Known rows, with every step that occurs:
fotu > garepam > vapizi > fuvi: [-0.98 -0.54  2.73  1.84  0.29  0.36 -1.30  0.23 -1.96  0.26 -0.08  3.75
 -2.36  3.43  0.97 -4.38 -6.05 -2.82  1.34  2.45 -1.38 -0.08 -2.60  0.70
  3.45  1.93]
fotu > garepam: [-1.44 -0.20  1.62  0.08 -0.36 -0.57  0.76 -1.64  0.28 -0.04  1.55  0.84
 -1.65  0.75  1.47 -0.38 -1.56 -0.85  1.84  0.78 -1.80 -1.42 -1.59  1.40
  4.63  1.21]
fuvi > fotu > garepam > vapizi: [-0.56 -2.38  1.28  0.20 -0.57 -1.33 -1.12 -1.69 -1.59 -0.01 -1.53  0.64
 -2.68  2.61 -0.96 -4.36 -1.42 -4.00  1.96  3.24  0.96 -0.67 -2.42  1.98
  3.15  3.74]
podimef > fotu > garepam > vapizi: [-1.24 -0.70  2.18  1.08 -0.28 -0.45  0.94 -3.30 -0.34 -1.22  1.58  0.34
 -2.36  1.12 -0.08 -4.86 -3.69 -4.49  1.41  0.98  0.11  0.03 -1.31  1.42
  3.20  3.52]
vapizi > kufo > dotut > fuvi: [ 1.53  0.12  2.33  3.06  2.39 -0.34 -0.41 -1.53  1.97 -0.43 -0.29  1.64
  0.57  0.70  2.90 -3.53 -4.92 -0.28  4.06 -2.39 -2.06 -2.34 -2.98 -3.33
 -0.16  3.48]
podimef > vapizi > kufo > dotut > fuvi > fotu: [ 1.15 -1.66  1.10  4.61  3.96 -1.78 -2.92 -2.10  3.96 -0.31 -3.57 -1.35
 -1.15  2.33  0.92 -7.69 -3.38 -1.21  3.16 -0.58 -1.63 -1.66 -2.12 -3.25
 -3.04  7.21]
dotut > fuvi: [-0.98 -0.66  0.37  1.99 -0.15 -0.50 -0.37 -0.87  0.85  1.49  1.08 -0.31
  0.21  1.90  1.97 -1.63 -2.49 -1.57  1.22 -3.04 -0.08 -1.04 -2.09 -1.16
  0.19  0.85]
kufo > podimef > vapizi: [-1.24 -1.23 -0.74 -0.24  0.31 -1.76 -0.90  1.25  2.17 -0.89 -3.95 -3.39
 -1.27 -1.74  2.87 -3.37 -0.77 -1.00 -1.17  0.88 -3.57  0.99  0.86 -1.12
 -4.52  2.78]
podimef > kufo > vapizi > garepam: [ 1.37 -0.39  0.58  5.56  1.44 -0.73 -1.57 -0.33 -0.83 -0.71 -2.61 -0.05
 -2.15  2.02 -0.86 -2.05 -5.18 -2.15  1.71 -0.20  0.16  0.40 -3.12 -1.97
  2.35  1.80]
vapizi > podimef > fotu > garepam: [-1.48 -0.09  2.14 -0.18  0.74 -1.94  2.35 -0.74  1.96  0.85  0.39  0.38
 -1.43 -0.67 -2.79 -2.65 -3.29 -2.37  1.60 -1.42 -3.86 -2.04 -1.18 -0.24
  4.41  3.87]
vapizi > fuvi: [ 0.41  0.78  1.12  1.64  2.02  0.22 -0.34  0.85  0.02  1.01 -0.90  2.68
 -0.17  2.17 -0.97 -1.63 -3.25  0.34 -0.98 -0.25 -1.48  1.02 -0.30 -1.08
  0.68  0.24]
dotut > fuvi > fotu > garepam > vapizi: [-1.50 -3.19  1.93  2.02 -0.73 -1.76 -1.41 -2.50 -0.63  1.39 -0.45  0.42
 -2.26  4.51  1.09 -6.17 -3.75 -5.28  3.33  0.33  1.20 -1.70 -4.72  1.01
  3.33  4.70]
vapizi > podimef > kufo > dotut > fuvi: [ 0.68 -1.21 -0.06  1.63 -0.09 -2.66  0.35  0.82  3.05  0.66 -1.05  0.61
  2.83  0.39  1.66 -3.03 -4.88 -1.63  4.17 -4.32 -3.53 -1.37 -2.99 -5.64
 -2.77  3.64]
fuvi > fotu: [ 0.69 -0.91 -0.67  0.13  1.28 -1.66 -0.30 -0.89  0.06  0.52 -2.17 -0.55
 -0.48  1.32 -3.04 -1.65  1.45 -0.65 -0.06  0.87  0.86  0.33  0.15  0.23
  0.33  2.26]
kufo > fotu > garepam > vapizi > fuvi: [ 0.60  0.80  2.61  1.81  0.56  0.11 -1.74 -0.83 -2.71 -1.33 -0.96  3.66
 -2.23  2.64 -0.46 -5.53 -5.39 -1.93  2.21  2.49 -0.85  1.02 -1.30  1.00
  3.48  3.03]
kufo > vapizi > podimef > fuvi: [-1.16 -2.38 -0.71  1.62 -1.69 -0.01 -1.67  4.11 -1.72  2.04 -1.40  1.18
  0.65  1.05 -1.14 -3.48 -4.55 -3.59  0.21 -2.15 -2.35  0.28 -2.07 -2.27
 -2.04  1.91]
podimef > fuvi > fotu: [ 0.53 -1.71 -1.21  1.97  0.89 -1.21  0.21 -1.43  0.51  1.36 -0.84 -0.19
  0.65  2.40 -2.73 -3.38 -1.26 -2.55 -0.56 -1.53 -1.24  1.68 -0.78 -0.62
 -0.03  3.67]
vapizi > fuvi > fotu > garepam: [-0.52 -0.30  1.91  1.76  3.03 -1.77  0.32 -1.61  0.37  1.38 -1.43  2.97
 -2.20  4.04 -2.54 -3.75 -3.18 -1.26  0.83  1.30 -2.53 -0.06 -2.08  0.44
  5.57  4.18]
kufo > podimef: [-0.63 -0.30 -0.09 -1.80 -0.13 -1.74  1.41  0.80  0.10 -0.76 -2.89 -0.69
  0.07 -1.79  1.86 -0.92 -0.95 -0.80 -0.89 -0.03 -3.16  0.49  0.04 -0.96
 -1.06  1.63]
podimef > vapizi: [-1.08 -0.75 -0.65  1.46  0.23  0.02 -2.12  0.34  1.83 -0.28 -1.05 -2.42
 -1.36 -0.04  0.68 -2.40  0.27 -0.47 -0.39  0.97 -0.61  0.49  0.88 -0.17
 -3.32  1.27]
fuvi > fotu > garepam > vapizi > kufo > podimef: [ 0.41 -1.80  3.00  1.55  1.83 -2.44  0.19 -0.98 -0.43 -0.84 -5.34  0.54
 -4.03  0.92  0.22 -5.45 -4.89 -4.01  2.56  3.53 -3.26 -1.96 -3.53  0.49
  4.85  6.49]
fuvi > fotu > garepam > vapizi > podimef > kufo: [-0.04 -2.82  0.53  1.88 -0.55 -3.07 -0.65  0.72  0.51  1.14 -3.01  0.22
 -2.09  2.39 -3.05 -4.26 -3.80 -4.26  3.49  1.69 -1.38 -1.50 -3.39 -0.85
  3.47  4.76]
podimef > fotu > garepam > vapizi > kufo > dotut > fuvi: [ 0.69 -0.22  4.50  4.12  2.07 -0.84  0.50 -4.70  1.68 -1.89  1.11  1.94
 -1.60  1.89  2.90 -8.44 -8.52 -4.94  5.10 -1.29 -2.14 -2.46 -4.09 -1.74
  3.09  7.01]

Rows:
[-0.54 -1.18 -0.58  0.94 -0.54 -0.42 -0.07  2.82  0.73  2.55 -0.49  0.89
  1.14  0.11 -1.52 -1.56 -3.53 -2.27  0.37 -3.05 -4.13  0.04 -1.34 -2.24
 -0.81  1.83]
vapizi > podimef > fuvi
[-2.07 -3.39  0.25  1.64 -0.44 -2.13 -0.94  1.47 -1.38  2.41 -2.16  1.53
 -1.41  2.97 -2.58 -5.45 -4.54 -5.22  1.93 -0.65 -3.15 -0.84 -3.81 -0.82
  2.83  5.51]
kufo > vapizi > podimef > fuvi > fotu > garepam
[-0.53 -2.44  3.73  3.53  1.72 -2.85 -0.27 -1.66  0.59  0.51 -4.21  0.50
 -3.93  2.76  2.38 -7.16 -7.30 -5.17  3.93  0.42 -3.49 -2.98 -5.84 -0.66
  4.92  7.37]
dotut > fuvi > fotu > garepam > vapizi > kufo > podimef
[ 0.81 -2.02  2.49  5.00  1.74 -0.48 -0.98 -2.30 -0.27  0.70 -1.07  1.97
 -3.01  3.99 -1.34 -6.16 -6.41 -4.84  2.84  1.22 -2.34 -1.03 -4.22  0.71
  5.78  6.30]
podimef > fuvi > fotu > garepam > vapizi > kufo
[-0.72 -3.13  1.75  0.01 -0.31 -2.26 -1.34 -3.30 -0.85 -0.45 -0.91  1.48
 -0.51  3.29  2.86 -7.62 -4.21 -5.13  4.69  0.64  0.04 -1.31 -4.08 -0.62
  0.12  6.12]
kufo > dotut > fuvi > fotu > garepam > vapizi
[ 0.78  0.19  1.03  4.57  2.87  0.65 -2.30  0.43  3.09 -0.28 -2.11 -1.83
 -2.67  0.34  0.05 -2.77 -2.25  0.59  0.67  1.27 -1.51 -1.14 -0.26 -0.73
 -0.49  2.30]
podimef > vapizi > kufo
[-1.28 -0.60  0.05  1.57  2.09 -1.50 -1.02  2.20  2.15 -0.07 -4.81 -0.78
 -1.33  0.32  1.82 -5.01 -4.05 -0.42 -2.18  0.94 -5.29  2.09  0.64 -2.22
 -3.84  3.37]
kufo > podimef > vapizi > fuvi
[ 0.26 -2.99  0.97  2.87 -0.36 -3.26 -0.20 -4.30  1.22 -1.07 -0.68  0.84
 -0.42  3.96  2.73 -7.38 -5.33 -5.23  5.67 -0.24 -0.39 -0.69 -4.62 -2.09
  0.97  6.84]
podimef > kufo > dotut > fuvi > fotu > garepam > vapizi
[-0.38 -1.87  2.52  4.67  3.86 -2.28 -1.92 -3.79  4.27 -0.43 -2.04 -0.53
 -2.73  3.04  2.39 -7.97 -4.91 -2.01  5.18  0.23 -3.47 -3.04 -3.69 -1.90
  1.59  8.33]
podimef > vapizi > kufo > dotut > fuvi > fotu > garepam
[ 1.27 -2.16 -0.67  1.70  1.03 -4.24  0.19  0.07  3.20  1.30 -3.01  0.13
  2.34  1.67 -1.45 -4.64 -3.45 -2.43  3.92 -3.61 -2.67 -1.21 -2.78 -5.44
 -2.32  6.07]
vapizi > podimef > kufo > dotut > fuvi > fotu
[ 1.48  0.34  2.27  2.32  2.01 -0.94  1.26 -0.79  0.93 -2.13 -3.77 -0.68
 -2.27 -1.27 -0.44 -5.78 -5.31 -3.59 -0.20  0.40 -2.20  0.09 -0.54 -1.52
  0.25  4.80]
garepam > vapizi > kufo > podimef > fotu
[-0.24 -0.24  0.71  2.53  0.87  0.80 -1.80  2.63 -2.48  0.50 -1.83  3.05
 -1.01  3.06 -0.55 -3.52 -3.97 -1.02 -0.89  0.63  0.32  1.26 -1.14 -1.13
 -0.47  0.48]
kufo > vapizi > fuvi
[ 1.15  0.66  1.78  1.30  2.21 -1.08  1.35  0.76  1.28 -0.85 -3.99 -0.13
 -1.26 -1.73  1.10 -1.12 -3.37 -0.23  0.53 -0.15 -4.37 -1.08 -1.09 -1.61
  1.67  2.71]
vapizi > kufo > podimef
[-1.26 -1.37  1.67  2.65  2.22 -1.43 -1.22 -0.23 -2.05  0.93 -2.59  3.27
 -2.86  5.01 -2.11 -5.66 -4.21 -2.79  0.73  2.11 -0.59  0.04 -2.86  0.51
  4.32  4.06]
kufo > vapizi > fuvi > fotu > garepam
[ 1.01 -2.82  0.61 -0.19 -0.46 -3.56 -0.39  0.08  0.45 -0.76 -3.51  1.19
 -0.32  1.09 -1.19 -5.75 -3.83 -4.34  4.97  2.02 -2.47 -0.86 -2.93 -2.49
  0.50  6.49]
fuvi > fotu > garepam > vapizi > podimef > kufo > dotut
[ 1.73 -0.07  1.96  3.32  0.92  1.25 -2.09  0.79 -0.99 -0.49 -1.91  0.87
 -2.07  0.89 -0.28 -2.60 -3.72 -1.57  1.60  1.96  0.65 -1.41 -1.82 -0.15
  0.94  1.17]
garepam > vapizi > kufo
[ 1.04 -1.32  0.56  1.93  1.73 -0.47 -2.43  0.94 -1.84  1.06 -3.84  2.52
 -1.17  3.97 -3.40 -5.79 -3.27 -2.79 -0.95  2.52  1.52  1.58 -0.82 -0.33
 -0.92  2.85]
garepam > vapizi > fuvi > fotu
[-1.18 -2.93  1.16 -0.73 -0.74 -2.09 -1.51  1.66 -1.65  1.85 -3.19  0.91
 -2.23  1.81 -3.05 -4.33 -2.52 -4.21  2.65  2.65 -1.10 -1.98 -2.87  0.61
  2.56  4.30]
fuvi > fotu > garepam > vapizi > podimef
[-0.89 -1.05  1.00  0.26  1.20 -2.08  0.57 -2.60  0.47  0.49 -0.73  0.22
 -2.14  2.02 -1.51 -1.99 -0.08 -1.52  1.70  1.52 -0.95 -1.12 -1.63  1.59
  4.93  3.58]
fuvi > fotu > garepam
[-1.39 -2.29  0.48  0.80  0.46 -2.62  0.62  0.08  1.09  2.77 -1.11  1.02
 -0.49  2.08 -3.15 -3.59 -3.98 -3.71  1.95 -1.55 -4.92 -1.27 -3.13 -0.60
  4.01  5.29]
vapizi > podimef > fuvi > fotu > garepam
[-1.17 -3.39  0.47  0.35 -0.92 -2.90  0.76 -1.47 -1.13 -0.08 -2.91  0.12
 -1.68  1.77  1.44 -6.85 -5.31 -6.73  0.89  1.11 -4.34  1.35 -3.19  0.13
  1.91  6.71]
kufo > podimef > fuvi > fotu > garepam > vapizi
[ 1.63  2.00  3.15  3.35  2.23 -0.25  0.35 -2.57  0.41 -2.16 -0.43  1.44
 -2.91  0.17 -0.96 -1.84 -3.09  0.39  4.08  1.13 -2.63 -2.09 -1.40  1.12
  7.70  3.60]
vapizi > kufo > fotu > garepam
[-1.90 -2.63  1.39  0.89 -2.30 -0.38 -1.00  1.94 -1.23  1.91  0.32  2.08
 -0.94  1.45  0.54 -4.23 -6.68 -5.44  2.59 -0.49 -4.24 -1.00 -3.88 -0.46
  1.98  3.34]
fotu > garepam > vapizi > podimef > fuvi
[ 0.14 -2.12  3.69  5.25  1.82 -1.29 -1.73 -2.53  0.40  1.26 -1.42  1.26
 -3.79  4.93  0.21 -6.24 -6.32 -4.27  4.67  0.48 -0.33 -3.39 -5.94  0.26
  6.03  5.59]
dotut > fuvi > fotu > garepam > vapizi > kufo
[-1.43 -1.25  1.10  3.29  3.52 -1.86 -1.90 -1.20  2.17  1.05 -2.53  0.28
 -3.45  4.16 -1.84 -6.15 -3.04 -1.65  0.02  2.54 -2.94  0.51 -1.00  0.28
  2.34  5.19]
podimef > vapizi > fuvi > fotu > garepam
[ 0.65 -1.03  3.31  3.12  3.48 -2.37  0.47 -4.15  2.29 -0.15 -1.09  1.97
 -1.46  2.84  1.38 -5.50 -5.06 -1.80  5.78 -0.94 -3.08 -3.40 -4.55 -1.64
  4.75  7.24]
vapizi > kufo > dotut > fuvi > fotu > garepam
[-0.33  0.21  0.32 -0.71  1.17 -2.28  3.33 -1.70  1.80 -1.69 -2.00 -1.64
 -0.06 -2.31 -0.08 -3.25 -1.66 -2.16 -1.83 -1.64 -3.11  1.44  1.11 -1.32
 -0.69  3.58]
kufo > podimef > fotu
[ 0.08 -0.99  0.74  0.05 -0.71 -0.58 -0.44  1.78 -0.37  0.46 -1.83 -0.14
 -0.42 -0.78 -3.62 -4.66 -3.14 -3.88 -0.16 -0.44  0.02 -0.11 -0.10 -1.30
 -1.83  2.63]
garepam > vapizi > podimef > fotu
[ 1.82 -2.09  0.65  3.24  1.69 -1.61 -0.48  0.14 -0.08  0.01 -5.62 -0.08
 -1.61  1.31 -0.79 -6.89 -6.04 -5.02  0.09  0.46 -3.54  0.90 -2.55 -1.81
  0.02  6.41]
garepam > vapizi > kufo > podimef > fuvi > fotu
